Each row comes from the steps of one walk. Every step used is in the known rows, and no mark comes twice. Write the walk behind each row, first mark first.
Known rows
pavi-tetop-zepe-vunaro: [-.01 -.04 .29 .12 -.14 .20 -.25 -.21 .01 -.29 .20 -.19 .08 -.06 -.13 -.29 .39 .31 -.18 .09 -.06 -.10 .07 -.42 -.24 .13 .19 -.14 -.14 .20]
nezon-visub: [.01 -.16 .02 .20 .19 .09 .08 .01 -.15 -.30 -.01 .29 .13 .09 .03 -.23 -.10 -.80 -.23 .00 -.01 -.07 .28 .22 .01 .07 -.13 -.04 .03 .20]
zepe-vunaro-visub-tetop-gobabun-nimuz: [.24 .08 .13 .14 .03 .08 .16 .37 -.28 .39 -.30 .18 .09 -.08 -.11 .10 -.34 .09 .01 -.15 .04 -.23 -.08 -.16 -.10 .04 -.08 -.16 -.15 .19]
nimuz-pavi-tetop-zepe-vunaro: [-.15 -.19 -.03 -.07 -.21 .03 -.09 -.02 .02 -.35 -.03 -.11 -.01 -.22 .16 .08 .39 .22 .05 .44 .18 -.12 -.21 -.37 -.42 .05 .09 .12 -.21 -.01]
nimuz-gobabun-tetop-visub-nupemis: [-.02 .22 -.19 -.21 -.07 -.34 -.08 -.19 -.11 .18 -.21 -.23 -.26 .18 .02 .41 .06 -.04 .22 -.12 -.03 .37 -.22 .10 .18 -.22 -.11 .11 -.03 -.31]
zepe-vunaro: [.04 -.25 .07 -.06 -.12 .23 -.07 .18 -.10 -.02 .05 .07 .27 -.12 -.24 -.12 .10 -.08 .01 .15 -.06 -.39 -.17 -.33 -.46 .10 .24 -.08 -.23 .18]
pelegob-tetop-zepe-vunaro: [-.04 -.07 .16 .20 .15 .11 -.16 -.02 -.02 .03 .30 -.05 .07 -.18 -.28 -.19 .08 .30 -.07 -.02 -.14 .03 -.09 -.46 -.28 .06 .35 -.32 .26 .26]
zepe-vunaro-gobabun: [.04 -.06 .19 -.13 -.58 .01 .08 .19 -.09 .05 -.19 -.05 .24 -.13 -.33 .05 -.13 -.15 .06 -.03 -.23 -.28 -.01 -.29 -.42 .04 .15 -.11 -.24 .01]
tetop-gobabun: [-.04 -.01 -.07 -.03 .28 .35 .01 .22 -.03 -.11 .42 -.09 .03 -.01 -.12 .02 .38 -.16 .00 -.01 -.05 -.50 .08 .12 .02 .02 .46 .31 .19 .08]
nezon-visub-vunaro: [.11 -.29 -.01 .17 .36 .12 .04 -.19 -.17 -.26 .04 .33 .03 .09 .04 -.49 -.11 -.77 -.35 -.03 .18 -.09 -.04 .43 .10 .02 -.15 -.10 .17 .20]
nimuz-visub: [.03 -.05 -.09 .11 -.16 -.23 .01 .26 .08 .15 .17 .12 .02 .26 .21 -.07 -.10 -.65 .10 -.03 -.02 .10 .29 .36 -.03 .06 .09 -.08 -.05 -.06]
pavi-tetop-gobabun-nimuz-visub: [.11 .20 .26 .27 -.08 -.24 -.10 -.21 .19 .13 .12 -.09 .08 -.02 -.03 -.04 .04 .22 -.02 .14 -.09 .19 .34 .00 .05 .01 -.10 .03 .08 -.07]
pelegob-tetop-gobabun: [-.04 .02 .22 .22 .27 .01 -.04 -.03 .06 .24 .35 .00 .11 -.16 -.23 -.04 -.05 .07 -.10 .02 -.28 .08 .18 -.23 -.14 .09 .39 -.08 .50 .04]
zepe-vunaro-visub: [.17 -.13 .30 .15 -.17 .04 .10 .35 -.12 .17 -.10 .16 .15 -.06 -.08 -.10 -.18 -.25 -.05 -.02 -.13 -.29 .07 -.32 -.32 .18 .20 -.22 -.31 .17]
visub-nimuz-pavi-tetop: [-.12 -.10 -.07 -.01 .00 .00 .15 -.14 .18 -.24 -.23 .00 -.14 -.01 .27 -.15 -.16 -.08 -.14 .18 .25 .23 -.11 .01 .05 -.12 -.15 .24 .14 -.02]
vunaro-zepe: [-.24 -.16 .39 -.24 -.23 -.12 .16 .09 -.08 -.14 -.09 -.25 .18 .05 .23 .01 .01 -.35 .02 .03 -.03 -.26 .37 -.20 .14 .40 .24 -.03 .02 .08]
nimuz-gobabun: [-.02 -.09 -.20 -.12 -.30 -.13 .02 .06 -.02 -.26 -.14 -.15 -.06 .07 -.20 .23 .11 -.63 .13 .06 -.08 .07 .03 .16 -.10 .03 .20 .10 .05 -.16]
vunaro-visub-tetop-gobabun-nimuz-pavi: [.11 .16 .15 .11 .15 .02 .26 .33 -.17 .24 -.30 .22 -.15 .05 .23 .28 -.36 -.12 -.01 -.26 .12 -.05 .19 .09 .31 .19 -.09 .09 .09 .05]
nezon-visub-vunaro-gobabun: [.12 -.15 .08 .12 .04 -.05 .15 -.19 -.18 -.20 -.11 .24 .00 .08 -.02 -.37 -.26 -.79 -.29 -.16 .07 -.01 .05 .44 .13 -.03 -.22 -.10 .16 .09]
tetop-gobabun-nimuz-pavi: [.01 .08 -.25 -.01 .22 .00 .03 .18 .11 -.02 .15 -.02 -.02 -.16 -.02 .30 .28 .28 .27 .24 .14 -.32 -.16 .13 .11 -.13 .06 .35 .17 -.02]
visub-nupemis: [.06 -.12 .06 -.05 .42 -.03 -.37 -.11 -.20 -.34 .07 .04 -.31 .33 -.08 -.05 .21 -.04 -.06 -.19 .10 .09 -.18 -.03 -.01 .08 .07 .18 .17 -.06]
gobabun-nimuz: [.03 -.06 -.01 .02 -.09 -.07 -.18 -.18 .31 -.21 .08 .15 .16 -.01 -.07 .06 -.01 .26 .18 .19 -.02 .04 .00 -.12 .22 .18 -.12 .05 .09 .06]
tetop-visub: [-.20 .08 -.10 -.17 .47 .49 -.07 .15 .12 .10 .46 .07 .11 .01 .21 -.04 .39 -.02 .01 -.11 -.35 -.10 .18 .08 .04 -.09 .26 .11 -.12 -.07]
vunaro-gobabun: [-.11 .02 .29 -.19 -.70 -.04 .10 .00 .14 -.23 -.06 -.13 .10 .05 -.16 .11 -.13 -.37 .01 -.17 -.35 -.06 .37 -.10 -.02 .18 .21 .09 -.01 -.14]
tetop-zepe-vunaro: [-.02 -.11 -.13 -.07 .13 .48 -.18 .26 -.17 -.39 .35 -.14 -.01 -.03 -.17 -.18 .58 .17 .04 -.07 .13 -.58 -.34 -.20 -.16 -.02 .42 -.08 -.14 .38]
tetop-visub-nezon: [-.13 -.05 -.24 -.21 .62 .62 -.03 .18 .04 .30 .23 .11 -.10 .11 .19 -.03 .15 .04 -.06 -.22 -.28 -.12 -.05 .22 .22 -.12 .05 .11 -.18 -.04]
pavi-nimuz-gobabun-tetop-zepe: [-.02 .03 -.24 -.14 -.22 -.34 .08 -.21 -.06 .07 -.08 -.30 -.05 -.12 -.24 .16 .04 .52 -.01 .18 .13 .16 .07 .13 -.21 .02 -.06 -.04 -.18 -.41]
tetop-zepe-vunaro-visub-nupemis: [.14 .01 .03 .08 .27 .24 -.13 .34 -.27 -.25 .17 -.07 -.24 .10 -.08 -.14 .39 .15 .02 -.28 .16 -.40 -.27 -.17 -.04 -.04 .29 -.16 -.16 .33]

Write each row's walk
[.17 -.09 .05 .17 .02 -.16 .14 -.26 -.12 -.16 -.19 .26 .01 .06 -.04 -.32 -.35 -.60 -.21 -.14 .09 .05 .01 .45 .23 -.08 -.37 -.12 .18 .08]
nezon-visub-vunaro-gobabun-nimuz
[-.18 .31 .14 -.33 -.56 -.20 .19 -.18 .16 .21 -.23 -.20 -.06 .01 .18 .31 -.29 .14 .11 -.20 -.20 .25 .06 -.10 .27 -.16 -.14 .15 -.10 -.30]
vunaro-gobabun-tetop-visub-nimuz-pavi
[.00 -.06 -.09 .09 .32 .26 .12 -.01 -.40 -.12 -.30 .36 .07 .14 .06 -.07 -.31 -.71 -.31 -.21 .17 .01 .16 .34 .14 .06 -.36 .01 .16 .21]
nezon-visub-tetop
[.19 .00 -.23 .12 -.04 -.36 -.05 .05 .23 .27 -.13 .21 -.06 .20 .08 .11 -.40 .07 .27 .04 .11 .24 -.06 .34 .36 .00 -.43 -.10 -.02 -.03]
gobabun-nimuz-visub-nezon
[.16 .22 -.29 .10 .02 -.24 -.07 .14 -.01 .23 -.17 .18 .00 .10 .04 .19 -.25 .28 .29 -.09 .28 .17 -.18 .27 .26 -.13 -.43 -.15 .05 .10]
gobabun-nimuz-visub-tetop-zepe-vunaro
[.13 .10 -.20 -.04 -.14 .08 .00 .33 -.14 -.05 -.03 -.16 -.18 .06 -.18 .02 .11 .25 .21 -.24 .13 -.32 -.35 .08 .06 -.22 .01 -.19 -.19 .22]
tetop-zepe-vunaro-gobabun-nimuz-visub-nezon
[.24 .00 .14 .18 -.13 -.10 .27 .35 -.14 .23 -.36 .08 -.02 -.01 -.08 -.09 -.39 -.34 -.02 -.13 .00 -.06 -.08 -.09 -.17 -.09 .01 -.20 -.20 .12]
zepe-vunaro-visub-nimuz-gobabun
[.14 -.02 -.05 .12 -.12 -.30 -.03 -.07 .17 -.01 -.35 .08 -.09 -.12 .09 .22 -.15 .60 .21 .31 .20 .12 -.26 -.24 .09 .01 -.41 -.03 -.16 .01]
gobabun-nimuz-pavi-tetop-zepe-vunaro-visub-nezon
[-.17 .06 .20 .14 .39 .14 -.10 -.10 .16 .37 .38 .10 .16 -.14 -.02 -.08 -.05 .16 -.11 -.06 -.49 .36 .26 -.27 -.12 .02 .24 -.20 .28 -.07]
pelegob-tetop-visub
[-.10 .05 -.19 -.21 .37 .56 .03 .15 -.33 .06 -.02 .07 -.02 .05 -.05 .19 .03 -.06 -.14 -.27 .18 -.29 -.05 .21 .17 .09 .09 .29 .32 .13]
visub-tetop-gobabun
[-.20 -.26 .09 -.08 -.30 -.09 -.06 -.15 .14 -.33 -.08 -.01 .07 -.17 .21 .10 .23 -.02 -.01 .51 .06 .06 .04 -.35 -.37 .23 .07 .22 -.11 -.14]
nimuz-pavi-tetop
[.03 .19 .16 -.17 -.42 -.06 .15 .03 -.05 .37 -.27 -.11 .12 -.09 -.12 .09 -.30 .22 .07 -.15 -.16 -.05 -.20 -.26 -.15 -.22 -.10 -.10 -.26 -.05]
zepe-vunaro-gobabun-tetop-visub-nimuz
[-.02 .00 -.17 -.14 -.29 -.43 .10 -.26 -.03 .16 -.15 -.22 .02 -.13 -.23 .18 -.10 .40 -.03 .22 .06 .25 .16 .10 -.28 .09 -.14 -.01 -.18 -.49]
pavi-nimuz-gobabun-tetop
[.07 .13 .31 .19 -.06 -.08 -.13 -.32 .21 -.04 .17 -.10 .11 -.08 -.12 -.06 .15 .35 -.08 .18 -.12 .08 .27 -.18 .03 .09 -.02 .10 .11 -.02]
pavi-tetop-gobabun-nimuz
[-.04 .06 -.08 .01 -.08 -.26 -.11 -.23 .34 -.07 -.10 .09 .10 -.20 .19 .24 .06 .56 .24 .41 .03 .26 -.05 -.20 .05 -.02 -.33 .14 -.05 -.15]
gobabun-nimuz-pavi-tetop-visub
[.03 -.06 -.17 .09 -.06 -.36 .12 .10 .02 .29 .14 .01 .11 -.03 -.01 -.11 -.16 .14 -.07 .17 .05 .17 .46 .38 -.36 .11 -.08 -.14 -.21 -.41]
pavi-nimuz-visub
[.06 -.05 -.09 .25 .36 .08 .25 -.02 -.12 -.22 -.19 .28 -.03 .16 .13 -.35 -.36 -.80 -.32 -.14 .16 .11 .13 .41 .22 -.19 -.32 .00 .18 .21]
nezon-visub-nimuz
[-.10 .01 .41 -.01 .16 .09 -.11 -.41 .12 .14 .18 -.12 .10 -.05 .23 -.35 .19 .17 -.26 .01 -.24 .19 .28 -.10 .04 .08 .00 -.10 -.04 -.13]
pavi-tetop-visub-vunaro-zepe
[.10 .17 -.12 -.01 -.21 .02 -.03 .30 -.09 -.14 .09 -.16 -.07 .00 -.16 .01 .24 .22 .25 -.19 .09 -.31 -.22 .00 -.02 -.20 .11 -.17 -.17 .21]
tetop-zepe-vunaro-gobabun-nimuz-visub
[-.06 -.11 -.21 -.09 -.16 -.23 -.09 -.11 .30 -.24 -.10 .15 .08 -.14 .10 .28 .03 .32 .32 .42 .17 .05 -.20 -.13 .05 .10 -.20 .18 .01 -.04]
gobabun-nimuz-pavi
[-.11 .29 -.33 -.11 .52 .30 .16 .17 .10 .20 .06 -.03 -.14 .08 .23 -.02 .08 -.17 .02 -.26 -.17 .21 -.01 .44 .28 -.47 -.02 .14 .04 -.15]
tetop-visub-nimuz-gobabun
[.01 .07 -.16 -.13 -.23 .14 -.04 .26 -.09 -.31 .03 -.19 -.07 -.12 -.16 .11 .36 .37 .24 -.03 .14 -.41 -.37 -.18 -.11 -.15 .15 -.03 -.17 .22]
tetop-zepe-vunaro-gobabun-nimuz-pavi
[-.06 .13 -.31 -.19 .32 .32 .06 .12 -.25 .11 -.22 .12 -.06 -.04 .01 .39 -.04 .25 .07 -.11 .32 -.16 -.22 .21 .23 .00 -.18 .34 .31 .06]
visub-tetop-gobabun-nimuz-pavi
[.11 -.21 -.24 .05 .02 -.12 .05 .30 -.02 .35 -.04 .15 -.16 .36 .18 -.04 -.34 -.59 .04 -.14 .06 .07 .05 .51 .13 .02 -.12 -.10 -.11 -.02]
nimuz-visub-nezon
[.02 .02 -.25 -.03 .01 -.01 .21 .01 .06 -.18 -.27 -.09 -.22 .16 .00 -.06 -.24 -.50 -.04 -.12 .15 .24 -.15 .36 .23 -.26 -.06 .15 .25 -.03]
visub-nimuz-gobabun
[-.21 -.19 -.02 -.08 -.19 .04 -.11 -.09 .09 -.45 .02 -.11 -.05 -.16 .21 .08 .45 .16 .02 .42 .16 -.07 -.08 -.33 -.28 .14 .13 .18 -.11 -.03]
nimuz-pavi-tetop-zepe
[-.02 .16 .21 -.11 -.84 -.46 .10 -.18 .30 -.15 -.38 -.10 .07 -.11 -.08 .35 -.28 .16 .22 .11 -.19 .25 .22 -.17 .06 .08 -.24 .11 -.05 -.26]
vunaro-gobabun-nimuz-pavi-tetop
[-.13 -.07 .17 .19 .19 .15 -.21 -.13 .08 -.12 .39 -.05 .00 -.08 -.18 -.18 .12 .21 -.11 -.06 -.17 .10 .05 -.37 -.08 .14 .41 -.25 .39 .21]
pelegob-tetop-zepe
[-.05 .06 .04 -.12 -.13 -.04 -.02 -.13 -.04 .06 -.03 -.15 -.17 .06 .20 .07 .01 .49 .06 -.03 .33 -.12 -.45 -.39 .21 -.03 -.02 -.02 -.18 .22]
gobabun-tetop-zepe-vunaro-visub-nimuz-pavi
[-.04 .23 .16 .08 .13 .06 -.01 -.28 .18 .12 .02 -.11 -.01 .01 .15 -.18 .04 .06 -.20 -.06 -.26 .45 .28 .02 .07 -.19 -.12 .01 -.02 -.18]
pavi-tetop-visub-nimuz-gobabun
[-.14 .02 .26 .09 .45 .01 -.04 -.21 .08 .47 .27 .03 .10 -.15 .08 -.23 -.12 .17 -.17 -.11 -.34 .32 .11 -.13 .02 .01 .19 -.29 .35 -.07]
pelegob-tetop-visub-vunaro-zepe
[.09 -.14 -.27 .04 .05 -.27 .14 .13 -.03 .41 -.01 .03 -.04 .05 -.03 -.10 -.33 .19 -.11 .10 .11 .16 .31 .50 -.24 .09 -.21 -.15 -.24 -.38]
pavi-nimuz-visub-nezon
[-.05 .01 -.10 -.20 -.47 -.33 -.03 -.24 .01 -.03 -.22 -.24 -.09 .12 -.09 .35 -.04 -.27 .16 .08 .02 .21 -.13 -.04 .10 .04 .02 .08 .00 -.17]
nimuz-gobabun-tetop
[-.11 -.06 -.12 -.18 .65 .52 -.13 -.06 .07 .13 .50 .11 .00 .00 .22 -.32 .38 .03 -.12 -.16 -.16 -.11 -.14 .28 .14 -.14 .23 .05 .02 -.06]
tetop-visub-vunaro
[-.08 -.03 .07 -.19 -.17 .12 -.22 -.27 -.02 -.06 .21 -.18 -.01 .06 .01 .03 .25 .52 .04 .00 .19 -.27 -.43 -.46 .10 .08 .13 -.04 -.15 .25]
gobabun-tetop-zepe-vunaro
[.19 .23 .25 .28 .09 -.34 -.17 -.25 .09 .13 .08 -.09 -.07 .07 -.04 -.02 .03 .31 -.02 .05 -.02 .28 .20 .04 .07 -.08 -.20 .06 .11 -.14]
pavi-tetop-gobabun-nimuz-visub-nupemis
